Each row comes from the steps of one path. Every step used is in the known rows, and no mark comes twice. Write the path behind each row, first mark first.
Known rows
X > M > U: [-11 -20   4  -1   8  -2   6  -1   3   6  -8  16   7   9 -27   5  -4  18
   1   5  -2 -24   4   0   5   0 -16   0   5   8 -14  -9  -4  -3  -6]
T > R > M > X: [  9 -19   7  -2   7   7   2   4   4  -1   4   3  21  -1  12   0   0  -5
 -22   0 -11 -13  15  -6 -27  -7 -13  -9   0   4 -11  -7  -2   4  -8]
R > H > X > T: [ -7 -30  -9   4  -5   9  -4  -5   0 -10   1  -2  22  -9  -6   0   8 -22
  19   6 -17 -10  13 -10 -27  -6  -6 -20  -6  -4 -13   1  15   9  -9]
U > H > X > T > R: [-16 -11  -7   6  11  21  -5  -2 -16  -3   9 -14  28  -9 -17  -1  10 -11
  42   6 -14 -12   6 -14 -21  -9 -13 -10  22   6 -12  -8  12  10   7]
U > S > X > H: [-13   6  -2   1  21  -6   0  -7  -9  -3  -1   5   6   4 -18  10   3   9
  -8   6 -10  -4 -13   0  -7  -2  -2   0  -1  -5 -20  -3  -3   5   4]
E > M > U: [ -2 -27   2  -3  -2  -2   9   0  -7   8  -5  -9  -4  -4 -19   2  -5  -8
  -5   5   5  14  -9  -1  14   0  -4   1 -10   8   4   8  10   3  -3]
C > M: [ 14  -8   0  -4   4  -1   1   8  10   3   0  -3  15   1  14  -6  -3  16
 -33  -2   5  -3  16  -3  -6  -7  17   1   3  -6   7  -4  -1   0  -9]
R > M > U: [  8 -12   6  -3  14  -4   0  -4   9   8  -2  -2  15   0  -7   1  -5  20
  -4   3  -8  -5   4  -1   1  -5  -1   0  -4   1 -17  -6  -2  -3 -12]
M > X > H: [-13 -21  -5  -3  11  13   4  -1 -13   3   3  -3  21   1 -27  -4  -5  -9
  -3   4  -8 -14  -8  -8  -5 -11  -6  -9   9   8  -6  -6  -7   4  -4]
M > X > T > R > H: [-11 -29  -5  -1  17  21   2   6 -18   0   5  -2  23  -1  -9  -6  -3 -23
 -10   4 -13  -6  -1 -15 -20  -9  -9 -17   8   5 -14  -5  -4   8  -6]
M > X: [ -7 -10  -1  -5  12  11   6  -1  -7   9   6   3   3   4 -21  -3 -10  -9
 -15   1  -3   1  -8  -6   0  -6  -1  -3   1   4   3  -4 -11   2  -3]
M > U > S: [-19  -5   2  -3  22  -7   9 -10   0   6  -5  12   3   0 -21   4  -5  15
   2   4  -3   9  -4  -2   5  -5  -1   0 -10  -2 -13  -2   5   0  -5]
U > M > X > H: [-16 -14 -10   2  16   4   4  -9  -8  10   6  17  12   5 -48  14   0  -7
   8   7   1  -8 -10  -8   2  -8 -22 -10  10  -7  -6  -8   7   2   5]
J > C > M > U > H: [ -3  -1  -3  -7  29 -16   7   0  18   6   6   6  18   8  -7  -9  -4  21
 -21   5  13  13  20 -14   2  -5  13   7  19   4   4  -9   3   2  -4]
H > X > T: [ -7 -29 -10   2   2  14  -9   4 -14  -8   4   0  24  -2 -13   1   8 -14
  25   3 -15  -9   5  -6 -14 -10 -10 -13   5   8  -7   3  14   7  -5]
T > R > M: [ 13 -14   8   1   1   1  -1   4   7  -5   2   2  19  -3  23   1   5  -1
 -14  -1  -9 -13  20  -3 -27  -4 -13  -7   0   2 -13  -6   4   3  -7]
S > U > H > X > T > R: [ -5  -1  -9   3  13  11 -10  -4 -35  -4  -5  -3  28  -9 -14   2   8  -8
  27   0 -13   7  10  -9 -20  -4  -3  -7  15  -4 -29 -12  -5   9   8]
T > R: [  0 -11   5   1  -2   4   2   6   0  -8  -1   2  13  -3  19  -2   5 -10
  -5  -1  -2  -9  15  -5 -25  -2 -11  -7   3   2  -6  -3   7   4  -2]
M > U > S > X: [-20   0   2  -3  28  -6   7  -8  -6   7  -6   4   4   5 -25   3  -6  15
   0   6  -4   5 -12  -4   3  -2   3   1  -6  -3 -21  -4   0   0  -4]
S > U > H: [ -1  16  -5   1  13   3  -6  -8 -28   3  -6  -4  11  -8 -14   2   2   2
  16  -2  -4  15   2  -5  -4   2   6   2  12  -9 -24 -12 -14   4  12]
H > X > M: [ -4 -27  -2   1  -8   5  -3  -2   4  -3   2  16  14   5 -26   8   5   0
  13   3 -12 -27  12   1 -11  -7 -19  -7  -1   8   0  -2   8   2  -6]
X > M > U > H: [-17 -14   3   1  13   3   7  -3  -1   8  -5   8  10   6 -35   5  -3  19
  13   7  -4 -26   3  -3   4  -1 -18   0  13   8 -16 -14  -3  -2   0]
C > H > X > M > U: [ -8 -28  -5   1  -1  -8   4  -1  11 -11 -12  10   8   2 -25  -5  -1   7
  10   5  -7 -17  13  -7 -11  -3 -22 -11 -14  -3  -7  -3  12   0 -13]
R > M > U > S > X: [  4  -4   6  -3  24  -8   1  -8   6   8  -1   3  11   2 -14   6  -5  24
 -13   5 -12  -2  -3   0  -1  -5  -1   2  -8  -2 -24  -7  -5  -1  -9]
T > R > H > X > M > U: [ -9 -34   3   2  -6   5   5  -1   7 -11  -3   9  27  -6   4   1   7 -15
   6   4 -13 -23  27 -10 -40  -6 -19 -19  -5   1 -16  -6  16   8 -11]
U > S > X: [ -8  15   1   0  22  -7   1  -7  -5   1   1   9  -6   5 -12  10   0   9
 -17   4  -7   5 -13   1  -4   1   1   4  -7  -8 -14  -1  -6   3   4]
M > U: [-14 -11   1  -3  13  -1   6  -3  -2   6  -6  -1   9   1 -16  -4  -6   9
  11   4   1   1  -4  -4   6  -2   1  -1  -1   3 -10  -4   4  -1  -7]
C > R: [  7 -16  -2   2  10  -6   1   5  -7  -8   3  -3   5   0  -6 -18  -1   4
   8  -2   5   4   8  -1  -3   9  -3  -6 -16  -2  -4   2   9   2  -8]
T > R > M > X > H: [  6 -24   6  -1   7   8   1   4   1  -4   3   1  30  -3   9  -2   2  -5
 -16   1 -13 -20  16  -6 -29  -9 -16 -11   4   6 -16  -9   0   5  -9]
H > X > M > U > S: [-13 -28  -1  -1   3   2   1  -6   4  -1   0  22  15   5 -36   9   3   7
  13   5 -13 -22  10   0  -9 -10 -20  -7  -6   7  -7  -4  11   2  -8]
C > H > X: [ -3 -18  -7   1  -4  -7   1  -1   9 -14  -8   3   4  -2 -10  -8   1  -2
   9   3  -6  -5  11  -7 -14  -3 -14 -11 -16  -7   0   1  13   2 -10]
C > R > H > X > M: [  5 -36  -4   4   2  -5   2  -1   1 -13   3   5  16  -3 -16 -14   3  -5
  14   2  -6 -11  21  -5 -21   6 -12 -18 -24  -4 -10   0  17   6 -15]

Which path is each row?
[ -2 -29  -2   3  18  13  -6  11 -16  -6  -1  -7  31  -3  11  -4   6  -5
   6   4 -14  -9   8 -10 -19  -6 -12 -13  13   7 -28  -4   6   6  -8] => X > T > R > M > U
[-16  -6  -8   6  12  20  -6  -4 -17  -1   8 -14  23  -8 -23   0   8  -8
  44   6 -13 -10   1 -12 -13  -8  -9  -8  20   5 -10  -7   9   8   7] => U > H > X > T
[-14  -5  -3   5   5  13  -1  -8  -4   2   7  -3  16  -3 -32   5   6   2
  34   6 -11 -21   6  -7 -12  -6 -16  -4  16   6  -5 -11   6   5   7] => U > H > X > M
[-24  -9  -1   0  17   8   5  -9  -7   7  -1  -9  20  -4 -33  -2  -2   7
  38   7  -5  -5  -1 -11  -3  -7  -3  -4   9   6 -11 -10   9   3  -1] => M > U > H > X
[ 20 -20   1   1  14  -9  -2   4  -1  -5   5  -2  11  -1  -4 -16  -1  13
  -1  -2  -2   0  12   1  -5   7  -5  -6 -19  -2 -10   0   6   1 -13] => C > R > M
[-10 -12  -5   6  12  20  -6  -3 -13  -2  10 -14  31  -9 -16   0   9  -7
  38   6 -18 -15   8 -13 -23 -10 -14 -10  20   6 -15  -9  10   9   4] => U > H > X > T > R > M
[-11 -29  -3   2  -3   0   4 -13  13  -5  -2  16  16  -5 -23   8   4  -6
   9   7 -16 -18  16  -5 -23  -7 -14 -16 -15  -5 -14  -3  14   6 -11] => R > H > X > M > U > S
[-11 -21  -7  -3  20  19   1   6 -21   5   5  -2  14   3 -21  -4  -7 -14
  -7   3  -9  -1 -11 -11  -2  -8  -5  -9  10   7  -8  -3  -9   4  -3] => M > X > T
[ -8 -34  -8   3   1  16  -9   7 -14 -12   4   1  31  -3  -4  -1  11 -18
  23   3 -16 -13  12  -9 -26 -11 -15 -16   6   9 -10   2  18   9  -7] => H > X > T > R
[-11 -31  -3   1   5   9   5  -1 -17   7  -1 -17   9  -7 -31   2   0 -13
  18   8  -2  10  -9  -8   7  -4  -9  -3   2  12  -2   5  15   8   1] => E > M > U > H > X > T
[-12  -5  -7   1  16   2   6  -9  -5  13   8  22  -1   7 -44  16  -3  -7
  -2   5   4   1 -11  -7   5  -6 -19  -6   4 -10  -1  -6   4   0   6] => U > M > X
[ -7 -28  -6   5   8  15  -5  10 -16 -13  -2  -7  27  -7  17  -4   9 -21
   9   4 -13  -9  11 -13 -27  -4 -11 -19  11   2 -24  -1  10   9  -5] => X > T > R > H
[ -3 -31   2   3 -10   6   2   0   8 -13  -1   9  25  -6  10   2  10 -18
   2   3 -13 -24  28  -8 -42  -5 -20 -19  -5   0 -12  -5  16   8  -8] => T > R > H > X > M
[  3 -26  -3   4  14  13  -9  12 -16  -8   1  -6  29  -3  18  -3   8  -8
   2   2 -15 -11   9  -9 -21  -6 -12 -13  14   6 -25  -2   6   6  -6] => X > T > R > M
[ -4 -28  -4   3 -12   3   1  -9  12  -8   0  10  15  -5 -15   6   6 -12
   9   6 -15 -21  18  -6 -25  -5 -13 -16 -10  -3  -9  -3  11   5 -10] => R > H > X > M
[  2 -11  -6  -9  25 -13   5   3  16   3   9  10  22  10  -7  -9  -4  11
 -37   4  10   7  19 -13  -2  -9   9   3  18   6   9  -7  -2   3  -6] => J > C > M > X > H
[ -3   2   2   1  11   1  -1   5 -10   2  -4  -2   2  15 -20   6  -2  10
  -9   8  -5 -26 -12  -2  -3   8  -5   3  13   4 -20  -9 -17   0   2] => S > X > M
[-11   3  -2   2  27   0  -2  -1 -16  -4   1   6   5   4  -4   8   4   2
 -13   5 -12   3 -10  -4 -13  -1  -4  -3   1  -5 -25  -1  -2   6   3] => U > S > X > T > R
[ -3 -24  -6   2  -5  -7   2   0  12 -13 -10  11   5   2 -19  -4   1   3
   5   4  -7 -18  14  -5 -13  -2 -22 -11 -13  -4  -4  -2  10   0 -11] => C > H > X > M
[ -9 -25   0  -2   9  -5   8  -3 -12   6  -6  -8   1  -2 -27   7  -2  -3
  -7   9  -1  10 -15  -2  10  -1  -5   0  -8   6  -7   6   9   6  -2] => E > M > U > S > X > H
[  1 -37  -3  -2   3  13   5   8 -20   5   3  -8   5  -3 -15   1  -3 -28
 -20   5  -3  10 -10  -7   0  -5 -11  -7  -1  12   4   8   3   9  -1] => E > M > X > T > R
[  3 -17   9  -1  12  -3   3  -1   7  -2  -1   8  21  -3  13   2   2   7
 -12   1 -10  -9  17  -4 -24  -7 -13  -7  -5   1 -19  -6   7   3  -9] => T > R > M > U > S
[-26 -19  -2   1  20  13   3  -3 -14   3  -1 -11  29  -5 -26  -5   1   1
  40   7  -9  -9   3 -15 -12  -9  -8  -9  14   8 -19 -10  13   6  -3] => M > U > H > X > T > R
[-14   1   2   1  21   4   3   1 -13   7  -5  -7   8  13 -32   4  -5  15
   5  11  -5 -26 -15  -7  -2   6  -4   3  18   5 -27 -15 -16   1   3] => S > X > M > U > H
[  1 -34  -4  -3   4  12   5   6 -20   8   3  -9  -1  -2 -21   2  -5 -25
 -17   5  -2  13 -15  -6   9  -4  -8  -4  -2  11   6   9   0   7   0] => E > M > X > T
[  2 -17  -7  -2  19 -21   3  -4  15 -10  10  13  12   4 -11 -15   2  -2
   0   4   7  14  24 -12 -10   5  -4  -6  -6   2   1   1  15   6  -8] => J > C > R > H > X
[  1 -32  -8   3   3  -1  -4   5   3 -17  -8   0  19  -4  -2  -9   5  -5
   8   4 -14 -10  16 -11 -24  -6 -20 -17 -10  -4 -13   0  15   4 -14] => C > H > X > T > R > M
[ -6 -29  -9   3   1   0  -2   6  -1 -19  -9   0  16  -4  -3 -10   5 -10
  13   4 -11  -8  14 -12 -23  -4 -19 -17  -9  -4 -10   1  17   5 -11] => C > H > X > T > R
[ -2 -26   1   3 -10   6   2  -1   7 -14   1   3  24  -9  15  -1   9 -22
   4   2 -12 -14  26 -10 -43  -6 -14 -19  -7  -2 -10  -3  17   9  -8] => T > R > H > X
[ -5  -3 -11   0  16  -1  -3 -10 -30   7  -6  18  14   1 -37  13   1  -3
   3   1  -2  12  -3  -5  -1  -3  -8  -6   7 -14 -24 -11 -10   3   7] => S > U > M > X > H
[ -7 -20   1  -1   3   3   9  -3 -10  11  -3 -16  -1  -7 -25   2  -3  -8
   8   7   4  12 -10  -5  12   0  -4   2  -1   8   2   3  10   5   3] => E > M > U > H
[ -6 -17 -10  -1  18 -17   1   2  14 -15   1  14  14   6  -4 -10   4  -3
  -3   6   3   8  23 -16 -15  -2 -14  -6   6   4  -1   0  15   5  -6] => J > C > H > X > T > R
[ -2   1  -6  -3  17 -25   5  -2  21  -8  -1  13  -2   8  -3 -10  -2   7
 -14   5  11  16  15 -11   1   3  -6   3   3   0   4  -1   5   0  -3] => J > C > H
[ -4  -3 -12   0  21   1  -5  -6 -34   8  -5  19  10   2 -34  12   0  -7
   1   0  -3  17  -5  -7   1  -2  -7  -6   6 -15 -26 -10 -10   3   8] => S > U > M > X > T
[  2 -11   3  -2  28  -4  -2  -4  -1   7  -1   0  17   2 -13   5  -3  22
  -8   6 -15  -2  -4  -2  -1  -6  -1  -1  -3  -1 -29  -6  -4   0 -10] => R > M > U > S > X > T
[ -7  -5  -4   3  19  12  -7  13 -28  -6  -2 -18  18   7   2  -2   3  -9
   2   7  -9 -14 -12 -12 -18   4   0  -6  21   4 -30  -5  -8   7   1] => S > X > T > R
